What can hang from each mark
bosar: sani
zudu: rusep zemuse
zemuse: sani zudu
sani: vepog zemuse
benu: sani
rusep: naniz zudu
mutur: zudu
vepog: para sani

Every row comes from one small tree of marks. The marks that hang from a mark follow it in brackets, in alphabetical order. Every link used is in the known rows. Which tree was each row made from?
Known rows
zemuse[sani]: [ 19.3   5.7  -2.4   6.4  10.3   0.2  16.6  -5.9  -5.4  -3.1   5.1  -6.9
  -2.5  -3.0 -10.2  10.0  -4.2   0.0]
zudu[zemuse]: [  5.1   4.8  11.7   0.4   5.0  -0.4  14.2   4.8   0.4  20.0 -11.1   1.9
   6.3  -7.5  -4.7  -5.7  -0.9  16.1]
benu[sani[vepog zemuse]]: [ 29.9  -2.5   3.3   0.8   6.5  -9.1  23.5   0.8   2.4   2.5   1.3  -9.0
   6.2 -32.2   1.8 -14.7   2.5  12.4]
zemuse[sani[vepog]]: [ 35.1  -1.2  -0.1   6.6  13.9   1.2  18.9 -11.6  -1.8  -3.7  -2.0  -2.3
   2.6 -15.2  -1.7   8.2  -3.4  -3.2]
rusep[zudu]: [ -7.8  12.4   3.3  -4.3   2.7  -5.2  17.9 -17.6  -7.8   9.3  17.3  -8.5
  -2.6  -5.0  -6.1  -3.3   4.4   8.0]
zudu[rusep[naniz] zemuse[sani[vepog[para]]]]: [ 32.8  20.0   5.4   8.7  14.8 -11.1  17.9 -20.0  13.4  11.2  -6.3  -2.7
  12.1 -37.9   5.5  -8.8  -1.9  21.0]
benu[sani[vepog[para] zemuse]]: [ 32.1  -0.9   6.8  -1.1   4.8 -10.9  23.8  -7.5   5.1   0.8   4.3 -11.8
   6.5 -45.2   6.4 -15.4  -0.5  13.9]
rusep[naniz zudu[zemuse[sani[vepog]]]]: [ 13.7  17.7   6.1   6.0   7.7 -14.7  16.0 -19.3 -12.3  10.9   8.7 -16.7
   5.6 -36.7  -6.2  -7.1   4.6  18.7]
zudu[rusep zemuse[sani]]: [ 20.4  15.7   2.7   5.2  13.4  -6.6  19.9 -15.9  13.6  13.0  -5.9   3.3
   9.6  -9.5  -3.8  -2.1  -0.9  14.1]
bosar[sani[vepog zemuse[zudu]]]: [ 27.7  -7.7   9.0  11.5  19.6  17.1  17.7  -6.1   2.3  -3.6 -13.3 -11.5
   6.5 -20.3   0.2  -8.4  -5.1   8.3]
sani[vepog[para] zemuse[zudu[rusep[naniz]]]]: [ 50.2  -2.7   7.1   3.4  19.1   7.3  21.9 -26.2   8.2   7.9  -0.6  -5.7
  15.1 -57.7  12.4 -17.4  -4.4  27.9]
mutur[zudu[rusep[naniz] zemuse[sani[vepog]]]]: [  8.0   9.9  10.9  12.7  14.5  -7.6  16.0 -16.7   0.2  30.4  -2.6  -4.0
   5.9 -16.8   7.6 -17.9  -0.6  36.3]
mutur[zudu[rusep zemuse[sani[vepog[para]]]]]: [  9.6   5.6  14.2   7.7  13.2  -6.0  19.2 -26.3   4.7  29.4  -1.7  -1.1
   7.0 -18.5  10.8 -15.1  -2.4  31.8]
vepog[para sani[zemuse]]: [  5.2  17.1  13.0  -5.4   4.4  -5.9  20.5 -22.2   4.6   0.7  17.6 -15.0
   4.3 -27.1  -6.2 -13.4  -5.7  20.8]
benu[sani[vepog[para]]]: [ 19.5   1.6   6.1  -4.1   0.1 -12.4  19.7 -10.8   4.7  -1.2   9.6  -8.4
   0.5 -40.9   8.4 -10.6  -4.0   4.6]
rusep[zudu[zemuse[sani[vepog[para]]]]]: [ 15.2   7.7  10.6  -2.5   6.2 -10.0  21.1 -33.0  -4.8  10.1   7.8  -8.5
   7.6 -31.1  -2.8  -0.6   2.9   8.4]
bosar[sani[zemuse]]: [  7.0   5.0   7.7  12.1  13.8  11.1  16.0   9.6   1.6  -3.1  -9.9 -15.6
   0.5   1.7  -5.4  -6.6  -1.9   9.5]
zemuse[sani[vepog[para]] zudu[rusep[naniz]]]: [ 47.6   3.0  -3.7   7.0  19.7   3.9  18.2 -44.1   2.5  -4.8  12.5  -7.6
   6.4 -53.3   1.4   0.4 -13.1  10.7]
bosar[sani[zemuse[zudu[rusep[naniz]]]]]: [ 12.1   7.5   4.2  13.8  17.6  12.8  15.1  -1.8   1.8  -2.6  -4.3 -17.8
   2.0 -12.2  -6.2 -10.7  -5.5  16.7]
vepog[para sani]: [ -7.7  20.2  12.5  -8.4  -0.5  -7.1  16.6 -26.1   4.7  -0.6  22.4 -11.5
  -1.9 -22.2  -4.6  -8.9  -9.2  11.6]
rusep[naniz zudu[zemuse]]: [ -3.8  21.9   7.6   2.7   3.2 -13.4  13.4 -11.2 -12.4  17.3  10.5 -16.3
   2.6 -27.8  -7.0 -11.9   5.2  24.4]

Which tree is each row?
[  5.9  21.0   5.1   5.8   5.9 -14.8  14.9 -16.5 -14.1  11.6  11.7 -18.7
   3.4 -30.4 -10.4  -5.9   4.2  19.9]
rusep[naniz zudu[zemuse[sani]]]
[ 31.4  19.0   3.2  10.2  16.1  -9.5  17.9 -14.3  11.7  12.2  -8.7  -0.9
  11.9 -29.0   2.2  -8.4  -0.1  20.0]
zudu[rusep[naniz] zemuse[sani[vepog]]]
[ 25.0  -0.4  13.5  10.0  15.5  10.1  18.4  -5.0   7.5  -5.4 -13.6 -13.8
   6.0 -24.4   7.9  -9.6  -3.8   8.1]
bosar[sani[vepog[para] zemuse]]
[  5.5  16.3   2.7   0.8  11.9   0.0  19.1 -16.5   0.2   5.2  16.4 -11.5
   4.9 -14.1 -16.6 -15.7  -3.8  24.8]
vepog[sani[zemuse[zudu[rusep[naniz]]]]]
[ 10.3  19.8   9.5  -3.5   8.2  -3.9  19.4 -33.4   5.2   1.1  23.1 -17.2
   5.6 -41.1  -6.9 -17.6  -9.2  28.1]
vepog[para sani[zemuse[zudu[rusep[naniz]]]]]
[ 50.6  -6.5   7.7   1.3  19.0   8.9  23.6 -28.7  10.4   8.3  -1.7  -2.4
  15.6 -52.4  12.5 -15.1  -4.4  24.0]
sani[vepog[para] zemuse[zudu[rusep]]]
[ 32.0  -0.4  12.1   3.4  10.1  -3.3  18.1 -13.5   2.0  10.1 -11.9  -0.5
  10.9 -29.6  -0.1   1.4  -3.4   9.1]
zudu[zemuse[sani[vepog[para]]]]
[ 37.3  -0.1   3.3   4.8  12.0  -0.8  19.0 -19.6   0.3  -5.3   1.9  -5.1
   3.0 -28.3   3.0   7.2  -6.1  -1.9]
zemuse[sani[vepog[para]]]
[ 22.8  -1.9  10.2  12.2  17.4  12.2  17.9   3.2   5.3  -3.7 -17.1 -11.2
   5.4 -11.2   3.0  -8.7  -1.4   6.4]
bosar[sani[vepog zemuse]]
[  5.5   8.2   5.4  -2.1  10.5   3.2  19.5 -14.9  -2.8   4.7  14.5  -9.7
   4.6  -9.0 -18.7 -12.0  -4.3  19.6]
vepog[sani[zemuse[zudu]]]
[ 45.7   1.3  -6.9   9.0  21.6   6.0  18.1 -35.7   0.2  -3.0   9.3  -4.9
   5.8 -40.3  -3.4   1.0 -10.6   9.1]
zemuse[sani[vepog] zudu[rusep[naniz]]]
[ 14.8  19.0   8.6   4.9   6.3 -15.6  16.0 -25.6 -10.6   9.7  10.7 -18.5
   6.0 -46.1  -2.8  -7.5   2.5  19.7]
rusep[naniz zudu[zemuse[sani[vepog[para]]]]]
[ 46.7 -14.8   5.5   3.8  19.4  13.6  21.5 -11.1  -0.6  10.7  -8.2  -0.8
  13.9 -34.7   2.8 -11.9  -1.4  20.0]
sani[vepog zemuse[zudu]]
[ 33.1  12.2   6.9   3.8  14.6  -7.1  21.7 -25.6  17.5  10.8  -8.6   4.4
  13.6 -27.3   5.5  -3.9  -1.8  13.6]
zudu[rusep zemuse[sani[vepog[para]]]]
[ 29.4  -5.3  12.3   9.3  17.8  15.2  18.0 -14.3   4.7  -5.7 -10.1 -14.4
   7.1 -33.4   5.0  -9.0  -7.9   9.9]
bosar[sani[vepog[para] zemuse[zudu]]]
[  6.0  24.7   5.2   5.9   9.8  -8.3  14.0  -1.8  11.5  21.2  -5.2  -0.1
   7.7 -15.6   0.8 -15.5   0.5  28.1]
zudu[rusep[naniz] zemuse]
[ 29.9   8.1  -9.3   8.6  18.2   4.7  16.1 -29.3  -3.6  -2.4  16.1  -9.2
   0.8 -27.8 -12.0   3.0 -11.4  11.6]
zemuse[sani zudu[rusep[naniz]]]
[ 47.2  -8.8   2.9   3.9  21.7  11.9  23.4 -16.9   7.0  11.1  -6.6   1.7
  15.2 -33.5   5.4 -14.0  -0.7  22.2]
sani[vepog zemuse[zudu[rusep]]]
[  9.4   9.4  -4.2   2.9  12.7   7.7  12.8 -18.0  -0.4   9.4  14.0  -4.0
  -0.2 -21.1  -5.0  -9.0  -9.0  20.6]
zemuse[zudu[rusep[naniz]]]
[  9.5  11.7  12.2  -6.0   6.5  -0.7  20.1 -31.9   1.9   1.1  20.9 -15.4
   5.3 -36.2  -8.9 -13.6  -9.6  22.8]
vepog[para sani[zemuse[zudu]]]
[ 37.3  -2.4   3.8  -1.8   8.5  -7.4  24.7 -21.1   7.3   1.3   9.3 -10.7
   8.5 -54.6   5.5 -17.1  -3.6  17.2]
benu[sani[vepog[para] zemuse[zudu[rusep]]]]
[ 10.0  16.1  10.2  -6.0   8.0  -2.2  21.5 -36.4   7.0   1.2  22.5 -13.6
   6.4 -35.5  -7.1 -15.1  -9.2  24.2]
vepog[para sani[zemuse[zudu[rusep]]]]
[ 24.4   1.0  -0.6   3.5  16.9  10.3  20.5  -8.4   1.6  11.8   3.1  -4.4
   7.9 -15.9  -6.8 -11.2  -1.8  26.1]
sani[zemuse[zudu[rusep]]]
[ 20.0  23.6   1.4  10.0  13.5 -10.6  16.4 -10.8   8.9  12.2  -3.7  -3.9
   8.5 -20.4  -3.9  -6.9  -1.0  22.1]
zudu[rusep[naniz] zemuse[sani]]
[  8.1   4.3  11.8   9.4  14.5  -4.6  18.6 -20.8   3.4  30.9  -3.7   0.7
   6.7  -9.5   7.6 -14.5  -0.7  31.0]
mutur[zudu[rusep zemuse[sani[vepog]]]]
